Each row comes from the steps of one walk. Every step used is in the known rows, and no mark comes twice. Write the walk behind each row, first mark first.
Known rows:
difos/nunu/luram: [ 21   6   6   5 -16  12  -4  30   7  -6  15 -20   0  -1  13   7   5   2
  18  20  -8 -22  15   7  -8   7  15   4 -24  -6 -13  -3  13 -17   6   5
  18  -2]
lugi/teneka/kavi: [  4  18 -21  -2 -12  -9  -3   4   9  18  -2  20  12  13   9 -12 -18   3
   9  -8 -15 -14   3   1   2  11  -6  12  -1  -7  -3 -24   0  18   2  15
  22  14]
sesup/sened/difos/nunu/luram/nazoz: [ 11   8 -20  -7 -14  -6 -19   8   5  10   6  -5   7  -6 -22   8  15  25
  13  12  15 -31  16   7   0  -8   2   3 -10  -4  -4   0  -6 -15  10  16
  17 -11]
kavi/sened/sesup: [-10  -2   6 -24  10 -10 -10  -5 -18 -19   2   7   5   7  12 -16   9  -6
 -16  20 -22  23  -3 -21   1 -15   0   3 -16   0  12   4 -15 -37  10  -9
  -5  15]
teneka/kavi/sened: [ -5   3 -17  -8   7 -11  -3  -8   0  -1   1  19  16   7  20  -2  14  -4
 -13  -3 -19  22 -16   2  13 -13  -5  25 -11  -2   6 -17  -2 -13  13  11
   4  -4]
kavi/sened/vasef/soboro: [-22 -14  14 -11   6  -7   9  -5  -7  -9  -9  15 -22 -18  13   8  -8   0
   5 -11  12  38 -11  -5  -1 -11  11   1  -3  14  18  10 -11 -23  16   6
  -6 -26]
nunu/difos/soboro/luram: [ -5   7   0  10  -1  31   0   2   2 -17 -15 -14  -1 -11 -24   6  16 -15
   0  12 -15  -2   7   4   2  10 -15 -16 -16  -2  -5 -21  10  15  -5 -21
   5  15]
torob/sened/difos/soboro/luram/nunu: [ -2  13  -1  12   2  16  -2  -3   9  10 -11   2  -6   0 -27   7  19   2
  -4   1  -6   6   5   9   0   7 -13   7   0  12  -5  -7  -4  26 -10  12
 -10  22]
difos/soboro/vasef: [  0   7   3  22   4  13   9  13  -2   5  -5   8  13   9  -3  -6 -18 -11
 -12   7  -5 -18 -27  11   1 -20 -12 -16  -5 -15   5  17  -1   0  -5 -13
  -8  25]
sesup/sened/difos/soboro: [  7   6   3   8   9  -6   1   8  -8  27  -6  11   6   5 -23  -5  14   0
  10   0 -14 -23  -3  -4  11 -24 -18  -7  26   8  -2  18  -4  -1   0 -14
   0  34]
sesup/sened: [  3  13   2  -5   2 -26   8   4  -6  33  12  10 -13  18   2  15  -6   7
  -3  -9   1 -25   2 -16  12 -10  -5 -10   2  -3  -9  -3 -24   2  -5  -4
  -5   2]
nunu/difos/soboro/luram/nazoz: [ -6  10 -22  -6 -11  15 -18 -17   1 -12 -14 -10   3 -15 -44   5  14   3
   0  16  10 -11   8   7   4   0 -14  -5 -15  -3   5 -17  -4  13   4   2
   9  -2]
sesup/sened/difos: [  4   6   2   3  19 -28   5   5  -4  37   4  22  13  13   1  -4  15  24
  -2 -15  -6 -18  -5 -12  13 -15 -14 -12  11   1  -9  16 -13 -12  -5  -7
   1  12]
nunu/difos/soboro/luram/sened/vasef: [-11   0 -11   4  -9  20  -9 -13 -17 -14 -13  -5 -10 -14 -12   6  -7 -26
   7 -12  11  15 -10  -8  -2  17   3 -22  15   0   2 -19  11  23  11  -8
  -7 -13]
teneka/kavi/sened/difos/nunu/luram: [ 17   1  -5   6  -5   8  -7  31  11  -1   9  -6  18  -4  17   2  23  11
  18  10 -15 -12  12  11  -3  -2   8   9 -13  -4 -13  -2  17 -29  12   6
  21   0]
torob/sened/vasef/soboro: [-14 -12  24 -15   4 -10   8  -2  -2 -11   1   8 -27 -18   7   9 -24   5
  11 -17  17  19  -7  -5  -7  -1  10  -4  -1  14  13  16 -18   2   7   6
  -5 -17]
sened/vasef: [  1   7   3   2   1  -7  -3 -18 -17  10   3  17  -2 -14  13  -2 -15  -9
   6  -7   2   8 -20  -5  -8   3   7 -18  -6   5   6   4  -9   2   9   4
  -5 -16]
sened/difos/soboro: [  9   4   4   9   9   2  -1   2  -9  14  -7   7  12   1 -19 -15  13  -5
   8   7 -17 -14  -9   0   8 -19 -14  -2  18   8   2  19   5   1   1 -11
   3  34]
vasef/soboro/luram/sened/difos: [ -3  -4   2  -5  11   2   0   4  -5  -3 -12  -4   9   9  -2 -10  16   6
   3 -14   4  10  -4 -10  11   5  -2  -4  17  -1  -4   0  12   1   0  -4
   1   9]
kavi/sened/vasef/soboro/luram: [-14  -1  19  -6  11  17   5  -2   0 -20 -20   1 -11 -21   6  14   9  -9
   9  -3  -1  31  -2   3  -5   9   8 -13 -21   6   5 -14  -1 -10   7  -2
  -3 -13]
vasef/soboro: [-10 -10  16 -14  -1 -10  12   4  -1  -2   2  -1 -23  -4  15   3 -13   7
   2  -3  10  13   2  -9   3  -9  10   7  -8   8  10  10 -12 -12   1   4
   1  -9]
soboro/luram/nunu: [ -3  16  -6  10  -5  12  -1  -8   6  15  -5   1 -11   3  -5   8  12   0
 -11   5  -1  13   6   4  -1  13  -2   6 -15   7  -6 -20  -6  17 -10  18
 -10   2]
nunu/luram/soboro/difos: [ 21  -4  -1  -5   6   0   3  -7 -13   3  17 -22 -10   0  23   1 -15 -10
 -11  13   1   0  10   7   7  12  22  21  14  -1  -1   3 -10   7   9 -13
  -8 -20]
nunu/difos/soboro/luram/sened: [ -6   1 -11  -3 -13  27  -4   1 -10 -27 -13 -31 -10  11 -22   5   4 -28
  -2  -1   7   4   3 -11  13  18  -3  -1  15  -8  -5 -31  20  31   1 -11
  -3  10]
difos/nunu: [ 10   7  -1  -1  -8 -16   6  -3  19  -4  16  -9  11  14   2 -10  -2  -3
   4  14   3 -17  23  -4 -18  -2  12  -7  -3  -1  -5   1  14  -8 -13  12
   4  13]
lugi/teneka/kavi/sened: [ -9   8 -14  -2   5  -8   1  -1   5  -6 -12  24  13  14   4  -5  10  -3
  -8  -2 -20  18 -13   4  12  -3 -12  30  -8  -6   4 -22   1  -9  15  13
  10   3]
sesup/sened/difos/nunu/luram/soboro/vasef: [  6  -3 -11  17   3  -1   7  28   6 -13   1   7  12   3  17   5 -18  13
 -12   0   2 -12 -12   7  -6  -8   9 -14  -3 -13   5  13   1 -13   4 -16
  -4   3]
vasef/soboro/luram/nazoz: [ -5   6  -8 -18  -6   4 -13 -16   2  -9 -12  -7  -4 -14 -23   8   5  11
   5   9  19   1   8   4   1   1   1  -1 -22   1   9 -12 -11   1   4  15
   7 -13]
nunu/difos/soboro: [-10  -1 -11  12 -10  11   2   0  -4  -5  -2  -6  -7  -4 -29  -3   4 -10
  -8  10  -8 -10   1  -3   9  -9 -22  -3   5   1   5   0   4  13  -2 -21
   5  15]
soboro/luram/nunu/difos: [-28   2 -25  17 -12  13   4  -8  12  -2   0  -4 -14  -5 -19   9  14  12
 -30  -1   5  13  12  -2   4  17 -21  -2 -18  -3  -4 -25  -2  20 -12  -6
   0 -17]
sesup/sened/vasef/soboro: [-17  -8  14 -12   1 -16  10   1  -6  15  -1  14 -31 -15  12  16 -20   7
  12 -19  19  15   1 -12  -2 -11  12 -14   9  13  11  11 -21 -13   7   3
  -5 -22]
torob/sened: [  8   4  24 -11   8 -15   5  -2   3 -22  17  -5  -5  12 -11   2 -16   5
  -6  -5  -4 -17 -13  -3   0  10  -8  10 -16   0  -3   9 -16  32  -7   3
  -3  12]
nunu/luram/sened: [ 12  -1  -4  -7 -20  17  -8  18 -18 -14   5 -30 -15  15   8   7  -6 -15
   4   2   8  -6  -7 -11  18  17  13  17   3 -11  -9 -18  12  14  14   2
   5  -8]
torob/zope: [ -1 -10  27  -3   2 -12  -4 -12 -11  -6   4  15   3   6  14   5  -6 -22
   2  11  -6  -4 -10   1 -16   2  -1  12 -38  -2   1  15  -6  21 -23   0
 -13  19]
teneka/kavi/sened/vasef: [ -8   2 -11  -2   6  -8  -8 -21 -12   5  -3  30   8 -16  20   1   0 -11
   1 -13  -6  27 -25   1  -2  -6   2  -2  -3   5  10  -7  -5 -10  19  10
  -3 -20]
nunu/difos/soboro/luram/sened/torob: [ -5 -10  -9   6  -8  14  -6 -12   5   3 -11 -15   4   9 -14 -12   3   3
   0 -20  -3   1  -2 -11  14   6 -24 -12  29  -3  -9 -16  26   5 -16 -12
   4 -10]
lugi/teneka/kavi/sened/difos: [ -5   3 -10   5  21 -16   1   2   4  10 -12  32  31  10   2 -18  27  16
  -5 -10 -21  11 -16   2  11 -10 -18  16   5  -1   1   3   4 -19   9   4
  11  13]
kavi/teneka: [ 14   3  18   0  -7 -11  14   2 -21   6  -1  -1  13 -16  10 -19  14   8
 -23   7 -14   8 -20  -2   3  16   8  12   3  -7   3   5 -18   0   8   4
   4   3]

Write each row's walk:
[ -2  16  -7  13  -7  19  -2  -6   4  15 -11  -1 -12   0 -18   8  14  -7
  -7   9  -5   8   8   7   1   6  -6   6  -5  10  -4 -16  -3  22  -9  14
 -10  15]
difos/soboro/luram/nunu
[  2 -22  19   0  -9  -2 -11  -5   1  -4   1   1   7   9  10   0  -3 -14
  14  -4  -1  -6   1   0 -15   5  -5   9  -6  -3  -8  11  20  10 -30   2
  -7   7]
difos/nunu/luram/sened/torob/zope
[  1  -2  -9  11   4  -5   9   4  -2 -21   0  10   9   5  20  -4 -32   2
 -25   3   3   1 -26   2  -3  -6   7  -9 -10 -13  15  10  -4   2   1 -13
 -11   0]
luram/soboro/vasef
[-34  -4 -21  13 -13  12   8  -4  15  -4  -2  -4 -22  -9 -17  12  12  16
 -28  -4  10  20  16  -2   5  14 -17  -1 -16   1   0 -21  -3  14 -12  -6
   0 -20]
vasef/soboro/luram/nunu/difos
[-37  -7 -17  12  -9  12   5  -6  15 -11  -2  -1 -24 -16 -24  16   7  15
 -23 -12  13  21  11   0  -1  18 -18  -6 -12   3   1 -17  -8  24  -9  -5
  -3 -24]
torob/sened/vasef/soboro/luram/nunu/difos
[ -1   2  -3  23   9  12   6  15  -3   7 -11   8  20  14  -8 -12  -9  -7
 -10  -2  -1 -15 -29   8   6 -20 -15 -15  13 -16   2  21   7   0  -3 -15
  -8  29]
luram/sened/difos/soboro/vasef
[ 21  -7 -13  -6 -17  -1  -3  12  -1 -41  10 -16  -7 -11  17   6 -14   2
   4  19  -4   2  13  -4  -9  11  30  12  -6   8   9  -6   9  -2  16  -5
   7 -10]
difos/nunu/luram/soboro
[ -8 -20  16  -1   7 -15  -9 -20   1   6  -3  29  19   3  20  -4   6  -9
   2  -9 -17  10 -14   5  -9  -9 -18  16 -18   1   0  12   5   0 -27   3
  -9   6]
teneka/kavi/sened/torob/zope
[ 23   4   7   5  -8  13   0  24   6   6  20 -27  -1   2  15   6   5  -3
  14  21  -3 -24  22  13  -5   8  18   8 -11  -9 -17   0  10 -16   4   1
  11  -7]
soboro/difos/nunu/luram
[ -3   9   2   1   3 -18  -1 -11 -17  29   4  24 -12  -7   8  13 -14  -4
   9 -17   7  -5 -12 -11  -2  -3   4 -27   6   5   0   2 -20   1   6   0
  -9 -16]
sesup/sened/vasef
[  8   2  -7  -1   0  -7   2   2  18  -9   3 -12  23  17  -7 -14  16  -1
   8   2   6 -10  23  -5 -15   4   8 -12  19  -2 -10  -2  29  -6 -11   7
   4  22]
soboro/luram/sened/difos/nunu
[ 21  -9 -13  -3  -9  -3  -4  14   0 -36   7 -12   0 -11  15   1  -5   9
   5  16  -5   2  12  -3  -8   9  27  10  -1   9   8   1  11  -7  15  -7
   9  -6]
sened/difos/nunu/luram/soboro
[ 14   6   1  -1   2 -14   9 -11  18  14  23 -18  10  19   5 -11  -3 -11
  -2  14   9 -18  33   6 -17   1  16   0  17  -5 -11   5  10  -6 -17   8
  -5   6]
soboro/difos/nunu
[-18   6 -12   3  -3  13  -1  -9   9  13 -13  13 -16 -12   3  16  13   3
  -6 -10   4  37   8   7  -2   5   3   9  -6  14   5 -20  -7   6   1  24
 -10 -11]
teneka/kavi/sened/vasef/soboro/luram/nunu
[-18   2 -13  31  -3  17   9  11   6   6  -6   8   5   4 -16  -1 -11  -2
 -26   3   1 -10 -20  12   3 -16 -22 -14  -3 -15   5  10  -1   7 -10 -15
  -8  14]
luram/nunu/difos/soboro/vasef
[  0 -22  22   0  -6   0 -12  -6  -8   0  -1   4   4   7  14   1  -4 -14
  10  -7  -4  -3 -10  -1  -7   5  -9  12 -12  -4  -7  11  12  13 -26  -1
  -7   3]
nunu/luram/sened/torob/zope
[  3   0   3   3   3 -23   2  -9   6  46   7  14   2  15   5  -6  -5  26
   2 -26  -6 -19  -4 -14  14 -15 -23 -16  20   1 -12   5  -5 -17 -21  -4
   1 -14]
sesup/sened/torob
[  0  -5  18 -10  14  -9  15 -12  -3  27  15 -13 -17   7  18  -1 -14  -6
  -9   0  15   5  12   5   7  -2  12  13  18   0  -1  13 -16  -3  -5  -3
 -12 -16]
vasef/soboro/difos
[ 14  -1   9   2  -9   9   1  28   5  15  16 -19 -14  -8  15  18  -1   0
  22   8   8 -18  27  10  -8   4  22  -2   2  -3 -14   3   2 -20   8   1
   8 -18]
sesup/sened/vasef/soboro/difos/nunu/luram
[  4  10  -8 -10   1   9 -19 -14   2 -11 -13  -5  11 -11 -46   2  17   7
   7  10   6 -16   2  10   1  -1 -15  -1 -10   2   4  -5  -7  15   4   7
   6  10]
torob/sened/difos/soboro/luram/nazoz
[  3  14 -13 -13  -6   4 -17 -20  -2  -7  -8  -6   6  -8 -25   3   9   6
   1  13  11  -9   3   5   2   5  -3  -2 -26  -5   3 -17  -9   7   4  13
   6  -7]
soboro/luram/nazoz
[  0   3   8  23  16   7   9  17   3   2  -6  14  22   9 -12 -10 -10   1
 -11  -2  -8 -20 -31  13   1 -20 -21 -16   2 -13   3  29  -1   4  -6 -16
  -7  33]
torob/sened/difos/soboro/vasef
[  5  -2   6  -7   1 -14  14  -6  21  10  19 -19  -1  12   7  -6  -7  -6
   2  10  17  -8  38   6 -17  -3  20   1  22   1  -6  10   8 -12 -15   8
  -5   1]
vasef/soboro/difos/nunu
[  8  12  11   8  12  23  -2   4  -1  -4 -19  -5  13  -8 -17  -2  23 -12
  11   9 -21  -5   0   6   1   2 -11 -16  -7   3  -6  -7  10   5  -3 -14
   3  31]
sened/difos/soboro/luram
[ 13 -10  -3   2 -10   6  -6  -1   5  19   8 -21   5  17   8 -13  -4   7
   8 -16   4 -11   5  -5  10   4  -5   1  36  -6 -15  -3  24 -11 -12   2
   5 -20]
soboro/difos/nunu/luram/sened/torob
[-12 -15   8 -12 -12   3   3  10  -5 -11  -2  -8 -28 -15  12  11 -17  -5
  20 -12  25  21   7  -8  -7   2  24  -4  13  10  10   4   3 -10  13   9
   1 -23]
difos/nunu/luram/sened/vasef/soboro
[  0   4  -6  11   9   5  -1   7  -2   6 -20  19  18   5 -25 -15  21  -5
   8   4 -25  -4 -10   6  11 -19 -22  14  21   6   4   7   9  -5  10  -5
   8  37]
lugi/teneka/kavi/sened/difos/soboro
[  9   4 -29  -9 -13  -1 -23   2   8   0   4  -1  18 -11 -14   3  22  21
  11  13   8 -15  11  14   0 -10   1  15 -13  -4   1  -6   1 -20  17  22
  21 -12]
teneka/kavi/sened/difos/nunu/luram/nazoz
[ 18  -1  12   2  -9  13   3  28   9   4  18 -27  -8  -3  17  10   2   0
  17  18   2 -16  26  13  -6   5  21  10  -7  -5 -13   4   8 -21   5   3
  11 -11]
vasef/soboro/difos/nunu/luram
[ -6  -3  -8   6   5 -11  -2 -13  13  19 -10  24  21  13   8 -20   6  19
  -2 -21 -22  10 -15   0  13 -10 -28  12  13  -1  -2  -7  12 -24  -6   7
  11 -13]
lugi/teneka/kavi/sened/torob
[-17 -13   8 -16  -6  -3   5  -4 -12  -6  -5   0 -29 -12  12   7 -23  -6
  10 -17  25  27  -5 -13   0   1  18  -3  14  10  14   4  -6  -2  11   7
  -6 -22]
luram/sened/vasef/soboro
[  8   0  17  -2  24 -21   3   1   3   0   8  12  18  10  -8 -14   9  23
  -4 -13 -10 -13 -17  -3   3  -2 -16   1  -1   2  -6  24  -8   9  -5  -3
   2  20]
torob/sened/difos
[ -4  -8  22 -10  17  -9  12 -16  -5  20  14  -7 -20  -3  11   3 -21  -8
  -3 -10  19   9   7   8   0   3  12   6  23   4   1  19 -21   7   0  -2
 -15 -21]
torob/sened/vasef/soboro/difos
[ -9  -5   4 -33  -4   8 -13   4 -19 -25  -4 -19 -11   7   7 -10  -7 -14
  -1   9  -3  19  15 -29   0   5  13 -13   2  -1   5 -10  -4  -9   4 -10
  -4  16]
vasef/soboro/luram/sened/sesup
[ 15  -2  -3  -8  11 -13   8 -24 -11   5  16 -14  -6   8  18  -6 -20 -12
 -20   9   5   5   9   2   5   9  19  18  22   1   4   4 -11  13   2 -10
 -15 -14]
luram/soboro/difos
[  8  -6  -3  14   6   2   7  25   9 -31   3   3  16   1  12   0 -20  13
 -13   2   0  -9 -16  11 -10  -1   8  -8  -9 -12   6  17   3  -2   3 -13
  -4   5]
torob/sened/difos/nunu/luram/soboro/vasef
[ -9   2  19  -6   7  17   4  -1   0 -12 -16  -2 -13 -21   8  12  -1  -7
  13  -3   2  21   3   1  -8  12  10 -20 -20   6   2 -12  -2  -2   3  -2
  -1 -10]
sened/vasef/soboro/luram
[  3  -4  11  -8   4 -14  12  -9  21   3  20 -16  -4   5   1  -2 -12  -6
   6   2  20  -7  34   8 -23   2  20  -3  25   4  -4  14   4  -2 -12   9
  -7  -2]
torob/sened/vasef/soboro/difos/nunu
[  4  -2  -6  -2   8 -11  -2  -2 -11   8  -2   1  15  18   0 -17  11   6
  -4 -13   2   0 -13 -13  13  -1  -4   2  21  -3  -5   7   9   3   1  -1
   0  12]
luram/sened/difos
[  1   3  16  -4   6 -11  -3 -15 -10  -8   8  13  -7 -12  -1   3 -21  -4
   7 -15   4   0 -23  -3 -11  11   1 -14  -7   6   3  10 -15  22   6   4
  -7  -9]
torob/sened/vasef
[ 16 -11 -14  -4  -5  -3  -2  14   0 -43   2  -8   2 -10  14   3   3   7
   1  17  -9  12   8  -2  -5   6  24  18  -2   9  10  -1  12 -14  20  -7
   7  -9]
kavi/sened/difos/nunu/luram/soboro
